Each row comes from the steps of one walk. Every step used is in the known rows, and no mark comes twice. Write the walk behind each row, first mark first.
Known rows
galaga > gugotu: [ 17   0  10   4  -4  -3  -7 -18   6   1   6   2   0   4   2  -4   1   2
   0  12  -2   1   8  -3  -5   2   6   6   3 -10  -4  -6  -5   2  -2   4
  -2  -1  -2   1   1 -10  10   2   1   0   6  17  -7  -1   3  11   4   4
  -8   1 -21   7]
kuzag > galaga: [  6   4   9   1   5   0  22  -7   2   6  -6   3  -3  -2  16   0  -1  -6
  11  -4   8   4   7   1  -6  -3 -10   4   0  -1   1  -9  -8   4  -7   1
  -3   3  -2   0  -1  -7   6   6  -4  -1   7   0   7   7   8  -8  -8   0
  -5  -5  -4   3]
nuviv > bikuf > galaga > fego: [  6   5 -15   3 -13  -6 -13 -29  -6 -19  -6  -3 -12   6  -5   2  15 -12
  -4  17   0  -7   3   0   5  -6  10   7   3   5   5  -6  -3  -9  -5  -8
 -14  -1  -1   4  -4   4  -1   2   0   1  -2  13 -10   0   4   6  -2  14
   5  -2 -27  -3]
pezef > galaga: [ -4  -2  11   1   3   0  34   6   1   8   8   5   6   2   6  -4 -12   4
  -4   8   7   4  -1   1   1  -4  -2  13 -12   6  11   6  -3  -3  -4   3
 -12   0  -6  -1  -6  -4  -3  -5  -2   0  10  -9   9  -3   1  -6   0  -4
   4   1  -1   9]
galaga > bikuf: [ -2   1  13  -3  -1   0   6  -8  -4   1  -7   3  -1   6  -3  -2  -8  15
  -7   7  -4   2  11   1  -6   5   4  -4   7  -5   3  -8  -8  -2   1  -9
   8   9   4   2  -1  -6   2  -7  -5  -1   6 -11 -11   5  -6  20   3   1
  -1  -4   5  11]
nuviv > bikuf: [-13   1   5   7   6  -9  16   7   5   3  -5   0 -11   5  -7   9   2  -3
  -6  -7   0  -5  16   2  -3  20   0   4   0  -6  16   7  -5  -2 -14   1
   2  10  -5   4   1  11   2   8  -3  -1 -11 -12   3  -2   7   3   1   0
   5   4  -1   4]
nipava > galaga > bikuf > nuviv: [  2   0   2  -2  -7   0  -3 -39  -1  -5   0   1 -13  13 -15  -3   0   8
 -12  -8  -7  10  14   5  -4   2   0   8  14 -11   9   0  -6 -18   7  -3
   2   7   6   1  -5  -5   7   1 -19   7   4   0 -11  -4  -3  17   5   2
  -3   4 -10  -8]
galaga > nagu: [  2   0   4  -2  -1   2   5   0  -6   3 -10   2   2   6  -2   1   7  20
   5  -2  -8  -1  -9   1   7   2   5  -9  -1  -2 -16  -9  -2  -3   7 -12
   2   5   0   3  -2   7  -5 -10  -3  -2  16  -2   1   2   1   5   2  -8
  -1   2   1  -4]
tize > pezef > galaga: [-11  -5   5   0   8  -2  16  14   3   7   7   3   7  -5  -1  -3 -11 -12
  -2   5   8   6  -2  -3   4   1  -3   7 -12  10   8   0   0   2   7   7
  -6  -3  -6  -1  -6   0  -6 -10  -3  -1  -3   4  11  -4  -3 -13   3  -7
  23  -6  11   7]
gugotu > galaga > fego: [ 13   1  -8   3 -16  -2   0 -33  -6 -13  -5  -8   1   8   4  -1  10  -3
  -2  24  -9 -13   0   8   4 -12   9  23   2   1 -15  -8   5  -7   1   2
 -22  -6 -10   1   2   4 -12  -6   1  -2   1  16  -7   9   5   2   4   7
  11  -1 -40   6]
nagu > tize: [ -3   7  -6   2   9   2  17  12   5   6  -4   8  -7  10  17  -4   2  11
   3 -10   3  -2   5   5  -3  10  -4   1 -16  -4   1  -1   4   5  -9   2
   4   1   1  -4  14  -1   2   5   0  -2   4  -6   7  -2   0  -7  -6  -3
 -13   4  48   5]
nuviv > bikuf > galaga > nagu: [ -5  -1  -5  -4  -7   2  -2  -1  -8  -1 -16  -2  -8   3 -13   6   6   7
  -1  -1  -1   0 -12  -1   7  -1   5  -8   4   7   2  -7  -4  -9   4 -12
  -2   5   2   3  -9   5   1   0  -2   3   6  -3  -2  -1   7   3  -3   5
  -9   4 -14 -10]
kuzag > nuviv > bikuf > galaga: [ -8  -3 -13  -1  -3  -3  -4  -8   1   1  -4   5 -15  -4  -2   9   1 -11
  -2   4   4   0   3   1   1  -2  -3   4   5   6  12   8  -6   1 -10   4
  -2   0  -2  -2  -3   2  14  16  -5   3  -3  -7   1  -4   8  -3  -3  13
 -12   1 -15 -11]
nagu > galaga > pezef: [ -1   9   9  -1   1  -2 -13   2   5   0  -2  -6   7   2   2  -4  -5  17
  11   5   4  -3   4  -1  -6   0   5  -6  -1 -12 -10  11   8  -1  -6  -5
  14   2   6   3  -3   3 -12   3   8   3   1  -3  -4   8  -8   6  -2   3
  -8  10 -22  -6]
bikuf > galaga: [  0   6  -5   2  -6  -1   0 -20  -4   5  -8   5 -12   3   4  -1   6   1
   2  18   3   2  -2   0   5   0   1   3  -1   6   6  -4  -4  -4  -5  -1
  -8  -2  -1  -1 -12  -2   5   1  -6   5  10   6   5  -4   7  -5  -4  11
 -21   3  -7  -2]
tize > nagu: [ -5  -4   8   7   2  -1  12   2  -7  15  -3  -3  -2  -2  14   2  14   0
   8   8  -9  -7   5  -7  11   5  -9 -15   1   5  -6   3  -5   6   3  -3
   9  -3  -1   1  -1   4   3  -5  -4  -2   2  -7  11   2   5   1   4  -2
  -6   1  17   2]
fego > galaga: [  2   3   0   8  -1  -5  22  -8   3   5  11  25   1   7  11   3  -3  13
   2   9  -2  -1   3   2  -1  14   1  15   0  -6   6 -11  -3   8  -9  -4
   1   0 -11   3  -4   3  -5  -1  -5   3  12 -15   4   6   0  -9   0  -9
 -14  -1  -7   2]
bikuf > nuviv: [  3   2  -9   5   2  -2   0 -19   3   1   7   3 -14   7  -7   0   5   9
   5  -9  -4   3  13   2   2   5  -1   9   6  -3  -4  -6  -1 -18   1   6
  -2   5  -3   0   0   7   8   5 -14   2  10   6   1  -6   4   7   5   0
 -11  12  -6  -9]
nuviv > bikuf > galaga: [ -9   3  -5   2  -4  -5   2  -9  -1   0 -10   1 -17   2  -7   6   4  -9
  -5   9   5   0   3   0   2   6   0   3   2   4  21   2  -5  -6 -11   0
  -6   4  -2   1 -10   2   7   9  -4   5  -5  -3   3  -5  10  -4  -5  13
 -16   5 -13  -2]
nagu > galaga: [ -7   6   7   3   5  -5  13   6   4   5   2   2 -10   3   9  -3  -4   4
   5  -7   7  -2   7   2  -2   5   1 -12  -6 -11   2   9   2   9 -11 -11
   4   4   5  -4   0  -1  -4   0   0   2  -2 -16  11   3   1  -2  -7   6
 -11  15   0   2]
nuviv > bikuf > galaga > nagu > tize: [ -7   3 -13  -5   1   6   4  16  -3  -2 -15   1  -9   8   2   0   3  11
  -1 -18   4  -1 -11   2   2   0  -1 -11 -10   5   3  -4   4  -1   0  -7
   1   2   5  -2   9   0   2   7   3   1   2  -6   0  -2   4  -5 -10   2
 -18   5  29  -8]
tize > pezef: [ -8   2  -1   4  10  -7  -8   4   4   6  -4   2  -3  -3  -3   1   6 -16
   6   5   0   1   6  -4   4  16   0  -2  -3   0  -6  -8   1   7   6   5
   6  -1  -5   1  -1   9  -3  -9  -6  -3  -7  14   9  -3  -3  -7   6  -7
  21  -6  22   2]
nagu > tize > pezef: [-11   3 -10   1  15  -2  -5  19   7   6  -4   4  -5  -1   5  -2   4 -10
   7  -9   4   0   4  -3   1  15  -5  -7 -14   0  -4  -8   7  12   5   6
   9  -3  -2  -2  12   4  -2  -4  -2  -3 -11  10   9  -4  -5 -11   0  -7
  12  -5  55   1]
pezef > tize: [ 11  -5  -4   0   6   2  19  16  -2  -7   9   1   8  -3  10   0   3  10
   5  -2   5   1   7   2   1   3  -5  17  -2  -5   4   4   8   2 -15  -1
   1  10  -2  -3   1   5  -3  -1   0  -3   6  -9   9  -5   0  -9   1  -7
 -13   8  -6   3]
tize > pezef > galaga > kuzag > nuviv > bikuf: [-14  -9  -3  -1   9  -2  -9  27   8  -1  13  -2   5 -14 -14  10 -10 -22
  -8 -21   0  -1   0   1  -4  -1  -4  -2   6   4   7  18  -3   5  -3  12
   4  -2  -2  -1   7   8   7  10   5  -5 -20 -11  -1  -4  -2   0   6  -5
  26  -7   6  -3]
tize > pezef > galaga > bikuf > nuviv: [ -5  -6  -1  -6   1   1  -5  -6  -1  -5  10  -1  -3   0 -18  -4 -17   5
  -6  -8   1  10   8  -2  -1  -6   0   4   8   5   6 -11  -2 -19  17   3
   0   4   3   0  -2  -6   7  -4 -13   3   0   2  -9  -4  -6  16   6   0
   7   1  -3  -4]
fego > galaga > pezef: [  5   6   2   3  -3  -2  -7 -10   4   1   6  11  16   4   4   0  -2  26
   7  19  -4  -2   2  -1  -6   6   5  16   4  -8  -6  -4   4  -1  -4   1
  11  -2  -7   8  -5   6 -13   2   4   3  12  -3 -10  11  -9  -1   3  -8
 -11  -3 -27  -4]

Which walk is each row?
[  4   3   4  -2  -9   1  -8 -14   2   6 -10 -12  15   3   1   0  -2  18
   3  26  -8  -8  -1   5  -5  -4   4  22   4  -3 -15   2   9 -10   1  13
  -1  -3  -8   5  -5   5 -13   2   6   2   2  10  -7  11   0   0   6   1
  -4   2 -46   0] | gugotu > galaga > pezef
[  9  -7  11  -1  -1  -1  -6   0   6   0  14  -1  10  -3  -5  -6 -13 -12
  -4  12   5   7   0  -8  -3  -5   3   9  -4   1   3  -5  -1   4   9   9
  -7  -7  -4   1  -2 -14   4  -4   2   0  -2  20  -4  -4  -2   1   5   1
  13  -7 -18   8] | tize > pezef > galaga > gugotu
[  2   1  -4  -5  -9   5  -5 -11 -11   1 -14   1  -4   3  -4   1   8  14
   4   8  -3   3 -18  -1   9  -7   5 -10   2   8 -10 -12  -2  -7   9 -11
  -3   0   2   1 -10   2  -1  -7  -4   3  18   3   0  -1   4   1  -2   3
 -14   2  -8  -9] | bikuf > galaga > nagu
[-12  -3   0  -3  11   1  19  28   5   7   6   3   5  -3   5  -6 -13 -10
  -2  -4  11   6  -4  -2   1   1  -6   4 -20  11   9   1   5   6   6   7
  -4  -5  -3  -4   5  -5  -6  -5   0  -2  -6   1  11  -5  -5 -16  -2  -7
  17  -5  36   6] | nagu > tize > pezef > galaga
[ -1   3  -5  -3   5   7  10  18  -1   3  -9   4  -1  10  10  -4   4  21
   5 -16  -1  -1  -9   4   2   3  -1  -9 -14  -1 -11  -7   5   3   3  -7
   5   1   3  -2  14   0  -2  -1   2  -3  11  -6   2   0  -1  -3  -5  -7
 -11   5  42  -3] | galaga > nagu > tize
[  2  -1   8   1   1   6 -12  30  -5  -2  13 -14  11 -14   3   0   3   0
   2 -21  -2  -5 -10  -3   2  -8  -6 -29   9  -2  -5  21   6   4  -3  -7
   7   1  14  -4   0   1  -3  -2  17  -1 -11 -16   6   0  -2   2  -3  -1
 -10  10   7   4] | pezef > tize > nagu > galaga > kuzag
[-14  -7   0   1   6  -3  -9  27   3   2   9  -7  -2 -12  -4  12  -2 -14
  -2 -27  -4  -7   4   0  -2  -2  -6 -23  12  -2   2  26  -3  10  -7   1
  11   1   5  -2  10   7  10  16   8  -3 -21 -26   1   2   2   7   0   2
   4   3   3  -8] | tize > nagu > galaga > kuzag > nuviv > bikuf
[ -1   3  19  -3  -6  -1  12 -32  -4   0 -12   5  -4  13  -5  -5  -2   4
 -18  11  -6   7  11   5  -7   6   3   1   7 -14  15   7  -9   1   1 -11
   7   6   8   2  -7  -9  -1  -7 -12   5   2 -10  -9   2  -6  12   3   1
   7  -9   3   7] | nipava > galaga > bikuf
[ 10  -1   1   2 -10  -4 -17 -21   3  -5   0  -3  -9   2  -9   1   0  -6
  -7  13   3   1   4  -5  -4  -1   6   6   7  -3  13  -3  -6  -3  -5   3
  -6  -1   0   2  -5 -11  15  11   2   5  -4  15 -10  -4   8   8  -2  17
 -17   2 -35   1] | nuviv > bikuf > galaga > gugotu
[-10  -3 -12  -6   6   4  -7  19   0   4 -13  -5   2  -2  -1   0   2  -4
   4  -9  -2  -3 -11   0   4   5  -3  -5 -10   7 -15 -13  12   6  16   5
   4  -5  -4  -2  11   4  -9  -7   2  -3 -10  11   5   2  -1 -13   0  -7
  11  -4  33  -3] | gugotu > galaga > nagu > tize > pezef
[ -4   1   4  -2   5   7  -8  27   3   1  11  -5  16 -10  -6  -3  -9 -10
  -7 -14   2   4 -16   0  -2  -3  -3  -7  -6   9   2   6   3  -2   7  10
  -3  -8   3  -3   2  -1  -4  -6  13  -3  -8   5   2  -6  -7  -6   0  -9
  20  -6  36  11] | nagu > tize > pezef > galaga > kuzag
[  3   1  17  -6   1   3  13  -7  -4   0 -11   1   1  -1   4  -3 -12   4
   0  -2   5   6   9   0 -12  -6  -4  -5  10  -2   6 -14 -12   0   1  -7
   5   8   6   1  -1 -15   8  -1  -3   0   5  -9 -10  11  -2  14  -5   4
  -2 -10  -2  10] | kuzag > galaga > bikuf
[ -3   0   9   0   2   4 -10  18   2   2  11  -7  16 -12 -12  -1  -8 -13
  -8  -7  -1   3 -15  -1  -1  -3   0  -6   1   8   1   7  -1  -4   8   9
  -6  -7   1   0  -6   3  -4 -10  10  -2  -6   6   2  -5  -5  -3   5  -9
  24  -8  15  12] | tize > pezef > galaga > kuzag
[ -9   1  -6  -3   8   2  -5   7   2   3 -12   2  -2   4  -3  -3   8  -9
   1 -14  -1   4  -6  -1   4  11  -3 -12 -13  -2  -5  -4   7  12  14  -2
  10  -3   3  -1   8   3  -8  -7  -5  -1  -9  11   7  -4  -6 -13   0 -10
  19  -8  50  -7] | nipava > galaga > nagu > tize > pezef
[ 10  -3  -7   1  -5  -1  -2   3 -10 -19   9  -9   1  -2  13  -4  13  -4
   9   1   2 -11   3  -4   8 -15   1 -13  -1  -1 -10   6   9   6  -1 -18
  -1   0   8  -1   6   0 -10  -6   7  -3  -6  -5   0   6  -4   3  -4   6
   1   8 -15  -3] | pezef > tize > nagu > galaga > fego
[ 23   0  13   1  -3   0  -1 -18   6  -1   3   0   1  -2   9  -5  -4  -8
   7   4   6   5   7  -4 -11  -9  -2   6   6  -8  -2 -12  -9   4  -2   4
  -5  -2   0   1   1 -20  14   8   2   0   4  18  -7   5   7   3  -4   6
  -9  -6 -28   6] | kuzag > galaga > gugotu
[ -5  -7   4   0   6   1  15  30  -6   1   9  -8   0  -8  18  -1   2   1
  11 -11   6  -5   4  -6   6  -5 -10 -21  -3  -3   2  17   9  12  -7 -13
  12   5   9  -5   3  -2  -3  -1   5   1  -9 -26  16   3   1  -6  -8   3
 -21  16   2  -3] | pezef > tize > nagu > galaga
[  7   6   5   8  -5   2  -7  -1   2  -1  15  11  12  -3  -2   3  -1  10
  -5  -4  -9  -1 -11   4  -4   6   4   1  10  -4   0  -2  -3   0  -5   2
  -1  -3  -2   2  -4   6  -5  -3   9   1   6  -9  -4   3  -3   0   2 -11
  -5  -3   0   9] | fego > galaga > kuzag
[ 15  -1   2  -4  -1   3   4  -6   0  -9   2  -4  19   1   4  -3   5  14
   0   8   3   4   5   3  -4   0  -2  22   1 -14   5  19  13  -2 -11   0
   9   8   3   2  -6   3 -14   1   2   3   4  -1  -1  -2  -8 -10   3  -8
  -4   2 -26  -7] | nipava > galaga > pezef > tize
[  7  -1 -10  -2  -3   5 -25  -6   1   2  10   3   2 -12   2   4   0  -4
   3  -3  -5   2  -9   3   0 -17  -2  -6  13   4 -14  12  -4   5  -2   9
   0 -10   4  -6   1   1  14   9   4  -1   8  -1  -2  -4  -1   4   2   4
  -7  -5  -3  -8] | bikuf > galaga > kuzag > nuviv
[-14  -5 -21  -7  10   2 -20  25   2  -1  -8   2  -6  -6  -4   4   1 -15
   5 -19   3   1  -8  -4   4   1  -4 -16  -6   9  -6  -5   6  12  12   3
  11  -4   2  -3  14   5   5   4  -1  -3 -13   6   2  -3  -3  -9  -3  -2
   9  -6  39 -16] | kuzag > nuviv > bikuf > galaga > nagu > tize > pezef
[  5  -1  -5   0  -3  -3  -2 -10  -4 -14   8  -2   6   0  -1  -6   2 -15
  -1  15   2  -2  -2  -3   6 -10   7  10  -9   9  -6  -8   2  -2   9  -2
 -15  -7  -5   2   0  -1 -12 -13   0  -4  -1  17  -4   0  -6  -1   4  -1
  36 -10  -6   4] | tize > pezef > galaga > fego
[ -7  -4  -2   2   6  -3  -7  16   7   1   7  -1  -1  -8  -9  12  -3 -10
  -6 -21  -5  -5   7   5  -6   4  -2  -4  11  -4   2  18  -6   3 -11   8
   5   3  -1   0   8   9  10  15   4  -5 -13 -14  -4  -2   2   7   5  -2
  10  -3   1  -3] | galaga > kuzag > nuviv > bikuf
[ 18   1   3   1 -12   0 -19 -28   1  -1   1   1  -6   2   0  -5   2  -1
  -1  22   2   4   0  -5  -2  -7   7   6   6  -3   3  -8  -5  -1  -1   3
  -8  -6   1   0  -7 -15  14   4   1   5   8  22  -8  -4   6   7  -2  14
 -24   1 -32   2] | bikuf > galaga > gugotu
[  3   0 -10  -1   0  -1   0   0  -3 -14   7  -1   5   2   4  -7   0 -14
  -1   6   5  -2  -4  -2   4 -11   4   7 -15  10  -4  -7   6  -1   9  -2
 -13  -8  -3   0   8  -2 -12  -9   3  -5  -3  15  -4   0  -8  -5   0  -2
  31  -9  12   4] | nagu > tize > pezef > galaga > fego
[  6   3   6   3 -11   5  -9  -6  -1   5  -2 -13  10  -5  -6   4   0   2
  -8   2 -12  -7 -13   9  -3  -4   1   9  11   1 -10   5   3  -9   0  14
 -13  -5  -3  -1  -5   5  -5  -3  11   0  -3   4  -1   4   6   1   5   0
  -1   1 -17  13] | gugotu > galaga > kuzag
[ -5  -6 -10  -7  -5   3  -7  -1  -7  -2 -10   1  -6  -1  -9   8   3   5
   1  -5  -2   0 -12  -1   6  -9   3  -9   6   7  -5  -2  -3  -3   5  -7
   0   2   1   1  -3   4   6   6  -3   1   7  -7  -3   0   5   3  -2   5
  -9   1 -16 -17] | kuzag > nuviv > bikuf > galaga > nagu
